What can hang from each mark
napas: vitu
kufi: togid
togid: gimuv kufi
dopag: vupiz
davofu: vitu
tanun: vupiz
ratar: vitu
sezazi: davofu
vupiz: dopag tanun vitu
gimuv: togid
kelete: vitu
vitu: davofu kelete napas ratar togid vupiz

Every row comes from one small tree of marks. The marks that hang from a mark follow it in brackets, in alphabetical order. Every link used is in the known rows. Which tree was each row made from?
(in the rows, 128 means zero)
Known rows
ratar[vitu[davofu kelete napas]]: [115 125 171  86 134 142 163  79 178 151 138  67  97 128 128 168  99 131
 130  99 123  77 137 134 170 139 122 110 163 156 139 143 124 156 157 130
 114]
dopag[vupiz[vitu[kelete]]]: [124 108 129 146 179 112 144 104 117 149 138 107 123 108 173 144 116 103
 125 117 136 126 104 146 140 137  99 127 131 150 158 151 167 184 154 129
 170]
kelete[vitu[napas]]: [115 111 150 107 113 112 140 138 135 119 123  97 138 134 167 120 123 115
 117 121 129  92 109 111 170 101 130 165 142 103 140 129 131 151 174 153
 161]
napas[vitu[vupiz[tanun]]]: [132  89 158 129 151 144 110  90  90 102 103  90 111 120 157 134 100 132
 110 159 136 114 137 101 167 123  95 154  97 125 127 113 144 103 189 120
 156]
davofu[vitu[napas togid[kufi] vupiz]]: [111  87 132  82 105  96 129 102 121 133 161  86 127 118 120 178  79 121
 142 143 142  89 134 126 148 118 146 164 151 134 156 143 128 152 172 133
 123]
tanun[vupiz[vitu[davofu kelete]]]: [119  97 152 107 163 117 158 111 153 119 118  91 111 124 157 146 146 127
 128 109 154  90 129 151 155 146 108 132 135 124 130 155 141 171 162 145
 157]
napas[vitu[davofu ratar vupiz[tanun]]]: [143  84 179  99 146 160 120  93 115 106  99  48  96 107 145 125 114 142
 146 164 157 107 156  93 192 125 105 154 104 149 120 138 145 105 161 107
 140]
ratar[vitu]: [134 115 149 125 112 133 147  93 125 115 133 132 126 118 143 145  96 129
 103 113 123  85 115 123 158 123 150 127 144 147 117 121 137 118 144 110
 135]
davofu[vitu[napas ratar vupiz[tanun]]]: [125  77 148  71 128 101 128 103 111 130 130  72 161 109 108 169  87 111
 161 142 164 112 139 111 176 126 145 171 153 124 144 152 120 141 141 137
 123]
vitu[davofu ratar togid vupiz]: [134  87 163  70 109 142 143  76 140 114 135  22  94 100 149 142 149 142
 172 159 169  91 171  94 154 117 149 139 130 177 147 155 156 143 147  82
 123]
kelete[vitu[davofu ratar togid[gimuv]]]: [157  90 176  97  96 144 145 126 156 109 103  55 117 107 165 110 139 149
 147 140 127  69 123  86 199 103 153 175 151 168 142 163 146 153 147 103
 147]
ratar[vitu[davofu napas vupiz]]: [ 88 102 175  85 130 124 142  90 163 126 156  73 104 133 125 171  84 127
 129 104 138 100 147 129 169 135 143 121 150 146 132 132 139 128 150 103
 116]
sezazi[davofu[vitu]]: [165  87 128 124  90 114 134 114 118 118 139 161 128 113 153 148 118 141
 135 119 174 118 131 108 192 108 121 153 147 106 118 135 154 117 124 112
 161]
kelete[vitu[napas togid]]: [124 109 142  93 100 115 151 118 139 121 118  73 135 119 178 127 141 126
 115 131 119  79 116 100 157  89 138 156 148 116 150 141 137 172 190 140
 155]
ratar[vitu[napas]]: [106 121 153 110 117 125 154  99 141 127 145 106 132 123 127 153  88 120
 103 104 123  93 115 126 151 127 147 130 153 138 126 119 123 131 156 125
 124]
vitu[kelete ratar togid[kufi] vupiz]: [139 110 171  86  98 131 152  51 129 133 121  30  88 106 109 160 121 119
 132 174 140  59 140  85 119 135 133 156 121 194 154 153 126 157 171 112
 137]
vupiz[dopag tanun vitu[davofu]]: [139  74 149 113 175 158 168 101 130 177  74 110 147 125 200 155 153 103
 118 130 132 102 111 159 188 111  94 149 134 153 127 179 166 134 146 106
 150]
dopag[vupiz[tanun]]: [146 103 118 180 171 128 130 106 106 151 135  87 123 116 171 139 108  85
 123 137 121 147 112 122 151 124  86 137 161 145 138 139 157 153 142 107
 178]
napas[vitu[davofu kelete togid[gimuv]]]: [154 106 167 108 140 173 132  82 143 120 108  43  74 112 156 133 118 165
 136 144 115  84 146 107 175 138  93 139 118 173 152 134 142 142 197 120
 132]
vitu[davofu napas ratar togid]: [130 115 159  58 108 149 173 101 166 146 140   4 112 101 145 135 153 132
 171 140 152  93 153 104 151 109 136 141 158 168 145 158 131 164 155 114
 114]
dopag[vupiz[tanun vitu[togid]]]: [138  94 121 156 182 127 155  96 112 153 116  84 147  90 203 153 122  90
 112 143 120 137 103 130 151 106  98 132 153 155 151 173 171 186 153  94
 177]
tanun[vupiz[vitu[napas ratar]]]: [106  98 155  97 145  96 164 128 140 108 122  84 144 111 130 132 139 116
 119 110 161 102 115 134 134 138 142 161 133 112 114 146 121 164 160 156
 154]
ratar[vitu[davofu kelete togid vupiz]]: [124 104 170  82 122 145 150  41 160 127 132  54  81 111 147 179 113 141
 126 130 128  62 160 115 156 131 140  99 149 173 148 153 150 157 164  86
 116]
dopag[vupiz]: [136 107 117 171 153 115 123 114 102 136 159 106 107 119 165 124 113 101
 132 122 131 138 114 129 135 133 104 134 144 142 140 121 161 149 142 119
 166]
kufi[togid]: [152  95 128 122 122 123 137 127 111  97 109 126 144 112 190 160 140 120
 135 120 128 128 103 109 173 112 116 152 148 157 122  93 158 101 166 134
 173]
davofu[vitu]: [147  94 116 111 114 110 122 121  96 123 144 145 142 119 149 147 101 132
 149 130 152 101 123 138 177 118 141 153 147 117 139 128 141 130 139 142
 131]
ratar[vitu[kelete]]: [134 122 158 116 118 137 152  73 137 129 123 111 110 119 131 158 101 128
 103 113 120  70 119 124 153 135 137 116 146 155 132 126 130 141 155 122
 135]
ratar[vitu[davofu kelete togid[kufi]]]: [143 122 170 102 110 161 171  63 170 152 129  71  78 112 141 170 101 135
 117 133 103  45 129 123 164 123 126 116 161 191 136 159 138 151 156  95
 122]
kelete[vitu[davofu napas ratar]]: [128 103 175  76 108 125 152 142 161 125 121  60 123 124 153 110 140 132
 154 127 148  80 126 101 192 101 138 168 148 131 134 155 132 151 148 138
 143]
sezazi[davofu]: [157 105 138 144  95 132 146 109 127 120 133 139 113 122 166 136 138 136
 116 117 162 130 130  96 172 114 106 146 133 121 113 120 154 112 134 102
 179]
gimuv[togid[kufi]]: [121  94 157 147 136 124 131 101  95 136 124 107 109 154 172 152 117 109
 134 125 142 121 106 118 169 121  90 150 109 156 122  96 115 105 160 116
 169]

Which tree is each row?
[147  78 129 113 158 152 176  75 111 165  66 102 164 105 203 158 160 101
  91 143 114  91 103 142 152  96 112 152 132 151 134 181 164 155 173 108
 155]
vupiz[dopag tanun vitu[togid]]
[156 116 162 109 134 172 143  82 139 136 116  55  59 113 160 136 120 151
 129 162 116  60 139 114 166 120  80 139 115 170 138 141 140 140 199 125
 136]
napas[vitu[davofu kelete togid[kufi]]]
[154 102 136 101 103 112 145 100 140 142 136 126 121 118 134 166 118 137
 136 111 167 112 137 110 181 123 108 148 152 107 131 141 138 146 145 138
 153]
sezazi[davofu[vitu[kelete napas]]]
[ 98  98 141 109 152  93 158 129 140 111 130 101 141 125 147 139 131 115
 107 101 151 110 115 149 132 136 128 151 137 102 119 138 127 164 174 157
 162]
tanun[vupiz[vitu[napas]]]
[156  74 128 108  86 110 130  85 118 109 137 128 118 102 156 164 123 147
 136 132 174 116 150  92 179 105 132 148 141 112 129 141 163 128 141  95
 158]
sezazi[davofu[vitu[togid vupiz]]]
[109 118 166  71 148 120 178 105 140 144 115  73 155 107 138 157 133 117
 129 120 156  96 110 133 147 132 128 150 119 153 153 160 125 180 163 156
 138]
vupiz[vitu[kelete napas ratar]]
[137  80 137 126 168 146 166  96 105 165  69 131 167 124 190 152 144  92
  95 132 124 102  94 150 165 108 105 158 123 139 126 167 158 136 160 120
 162]
vupiz[dopag tanun vitu]
[150 107 155 117 122 167 135 106 128 124 124  73  75 110 170 122 115 149
 129 161 124  76 136 112 171 106  95 149 113 162 123 132 148 117 186 113
 139]
napas[vitu[davofu togid[kufi]]]
[118 125 167 112 116 140 158  88 167 164 135  33 103 137 108 175  88 111
 112 129  87  84 108 110 129 152 105 166 158 191 173 140 105 170 196 139
 139]
vitu[kelete napas togid[gimuv kufi]]
[116 126 159  82 144 143 157 101 174 171 141  38  90 144 142 160 131 124
 162 113 140 102 149 138 164 145  86 123 157 149 161 142 125 168 169 151
 126]
vitu[davofu kelete napas]
[117  88 153 117 117 122 128  67 117 115 130 127 113 131 130 152 100 120
  98 107 128  78 126 129 139 138 160 137 122 145 117 119 150 107 151 104
 128]
ratar[vitu[vupiz[dopag]]]
[115 110 169 106 124 123 137  56 133 118 133  98 103 123 121 171  90 128
 103 116 127  77 136 118 147 147 145 117 131 151 141 126 137 137 159 114
 133]
ratar[vitu[kelete vupiz]]
[131  93 164 110 138 137 140  37 127 141  96  94 108 127 125 174 101 107
  94 122 112  71 129 121 149 146 127 126 136 153 128 144 141 128 163 108
 135]
ratar[vitu[kelete vupiz[dopag tanun]]]
[153  99 174 122  81 134 144 129 138 110 103  79 124 109 144 111 110 130
 113 150 109  57  92  78 175 100 156 200 144 173 135 154 129 140 159 113
 161]
kelete[vitu[ratar togid[gimuv kufi]]]
[154  64 130 118  96 106 120  92 110 121 131 159 116 122 144 156 121 135
 132 114 176 113 141 111 177 119 125 160 131 105 114 135 165 109 130 110
 158]
sezazi[davofu[vitu[vupiz[dopag]]]]
[139 108 119  70 115 114 146  82 127 148 139  72 135 105 134 175 114 129
 151 131 138  82 138 130 148 121 131 137 160 126 167 151 125 186 179 158
 116]
davofu[vitu[kelete napas togid]]
[118  97 172 104 107 142 148  76 155 122 146  80  84 117 142 170  85 133
 116 136 119  67 137 117 163 118 147 129 147 182 129 147 149 126 151  73
 122]
ratar[vitu[davofu togid[kufi] vupiz]]
[127 103 162 113 146 135 109  72 102 104 114  80  89 126 139 137 110 145
 119 144 144  92 147 107 148 146  99 141  85 130 143 109 140 124 201 143
 148]
napas[vitu[kelete vupiz]]
[133  86 135  90 127 100 113  84 102 123 138 114 121 124 125 171  96 132
 153 135 159  92 144 130 166 143 133 143 135 125 163 136 140 150 158 146
 129]
davofu[vitu[kelete vupiz]]
[138 120 166 103 126 152 153  77 163 139 129  91  89 120 142 161 108 139
 129 113 125  68 135 135 179 137 126 107 157 166 132 140 142 142 144 109
 122]
ratar[vitu[davofu kelete]]
[157  94 167 100 104 164 154 103 158 123 126  30 109 103 143 130 137 149
 166 143 135  95 142  95 177 130 146 159 151 205 145 155 142 138 134  88
 124]
vitu[davofu ratar togid[gimuv]]
[114 106 171  97 117 147 159  92 181 132 144  55 111 117 133 165  91 139
 122 102 105  89 130 121 171 131 152 131 172 178 138 142 131 144 155  94
 109]
ratar[vitu[davofu napas togid[gimuv]]]
[129  65 153 113 154 150 128  80 129 155 108  72 101 146 166 156 135 110
 143 138 140 114 155 130 173 131  99 145 135 151 133 148 165 110 151  96
 144]
vitu[davofu vupiz[dopag tanun]]
[104 103 173  76 170 140 146  73 170 168 121   6  96 149 139 194 117 105
 152 134 142 122 167 119 171 148  75 125 156 151 171 155 129 166 173 127
 135]
vitu[davofu kelete napas vupiz[tanun]]
[ 89 107 168  99 120 109 138  85 138 113 152  95 123 128 117 167  78 120
 106 105 133 101 131 121 146 135 156 130 141 136 130 118 127 127 160 113
 125]
ratar[vitu[napas vupiz]]
[133  65 121 102 120  98 106  95  85 122 139 141 131 131 134 154 106 126
 148 126 155  93 136 139 160 131 147 162 126 113 137 130 153 116 147 137
 127]
davofu[vitu[vupiz[dopag]]]
[136  98 134  74 107 103 136 126 116 128 144  99 154 104 110 143 101 125
 166 127 166  97 126 126 168 123 154 167 154 123 139 142 117 144 136 155
 116]
davofu[vitu[napas ratar]]
[ 93  94 152 107 148 119 135  95 125 138 128  54 138 140 138 170 100  93
 121 134 138 141 137 111 147 134 107 151 142 127 147 128 124 138 174 126
 152]
vitu[napas vupiz[tanun]]
[150  93 130 110  95 109 139 120 132 129 145 139 131 118 143 157 114 137
 138 109 170 125 133 110 185 110 118 157 152 101 122 135 142 128 135 126
 155]
sezazi[davofu[vitu[napas]]]
[120  78 131 122 147 106 151 112 118 118 109 131 130 130 154 125 156 114
 102 102 145  86 108 160 123 138 129 157 119 107 107 139 148 143 167 147
 162]
tanun[vupiz[dopag vitu]]
[135 103 176 126 103 160 155  95 171 130 140  86  95 117 136 160  75 138
 112 123  93  69 114 116 179 126 146 143 167 203 127 148 137 123 142  78
 124]
ratar[vitu[davofu togid[gimuv kufi]]]
[148  72 161  97 164 161 175  99 129 170  66  90 152 113 179 144 161 105
 131 141 145  93 109 146 188 112 109 159 130 165 118 192 158 135 133 108
 141]
vupiz[dopag tanun vitu[davofu ratar]]
[165  73 150 111  98 114 132  95 118 114 118 122 137 103 134 160 115 134
 140 137 183 122 144  82 196 110 126 168 143 119 116 153 150 117 116  98
 162]
sezazi[davofu[vitu[ratar vupiz[tanun]]]]
[126 125 177  60 130 145 167  97 174 162 132  12 100 125 114 147 140 127
 179 124 157  92 150 118 163 146 107 136 151 168 152 154 117 167 151 147
 119]
vitu[davofu kelete napas ratar]
[123 123 163  73 121 150 173  61 183 152 134  40  95 110 139 176 114 135
 129 114 115  65 145 125 157 125 131 104 170 167 148 155 130 173 173 113
 110]
ratar[vitu[davofu kelete napas togid]]
[129 101 138 144 162 109 144 122 107 132 143 105 137  95 166 127 120 101
 132 123 152 129 100 135 143 126 125 146 127 155 140 151 166 167 129 112
 164]
dopag[vupiz[vitu[ratar]]]
[145 100 178 101 150 147 123  64 102 111  83  47 106 105 128 134 114 135
 124 168 146  91 146  85 163 137 100 154  94 147 133 132 130 126 185 133
 145]
napas[vitu[kelete ratar vupiz[tanun]]]
[120  95 163  92 114 140 146  67 148 113 142  74  93 108 156 164 107 140
 126 129 131  79 152 115 162 118 157 111 147 163 135 145 160 136 153  76
 117]
ratar[vitu[davofu togid vupiz]]
[166  93 123  83  92 117 141  99 101 116 133  98 147  83 139 138 124 138
 160 152 158  75 133 112 164 102 167 157 151 143 141 154 139 149 143 127
 118]
davofu[vitu[ratar togid]]
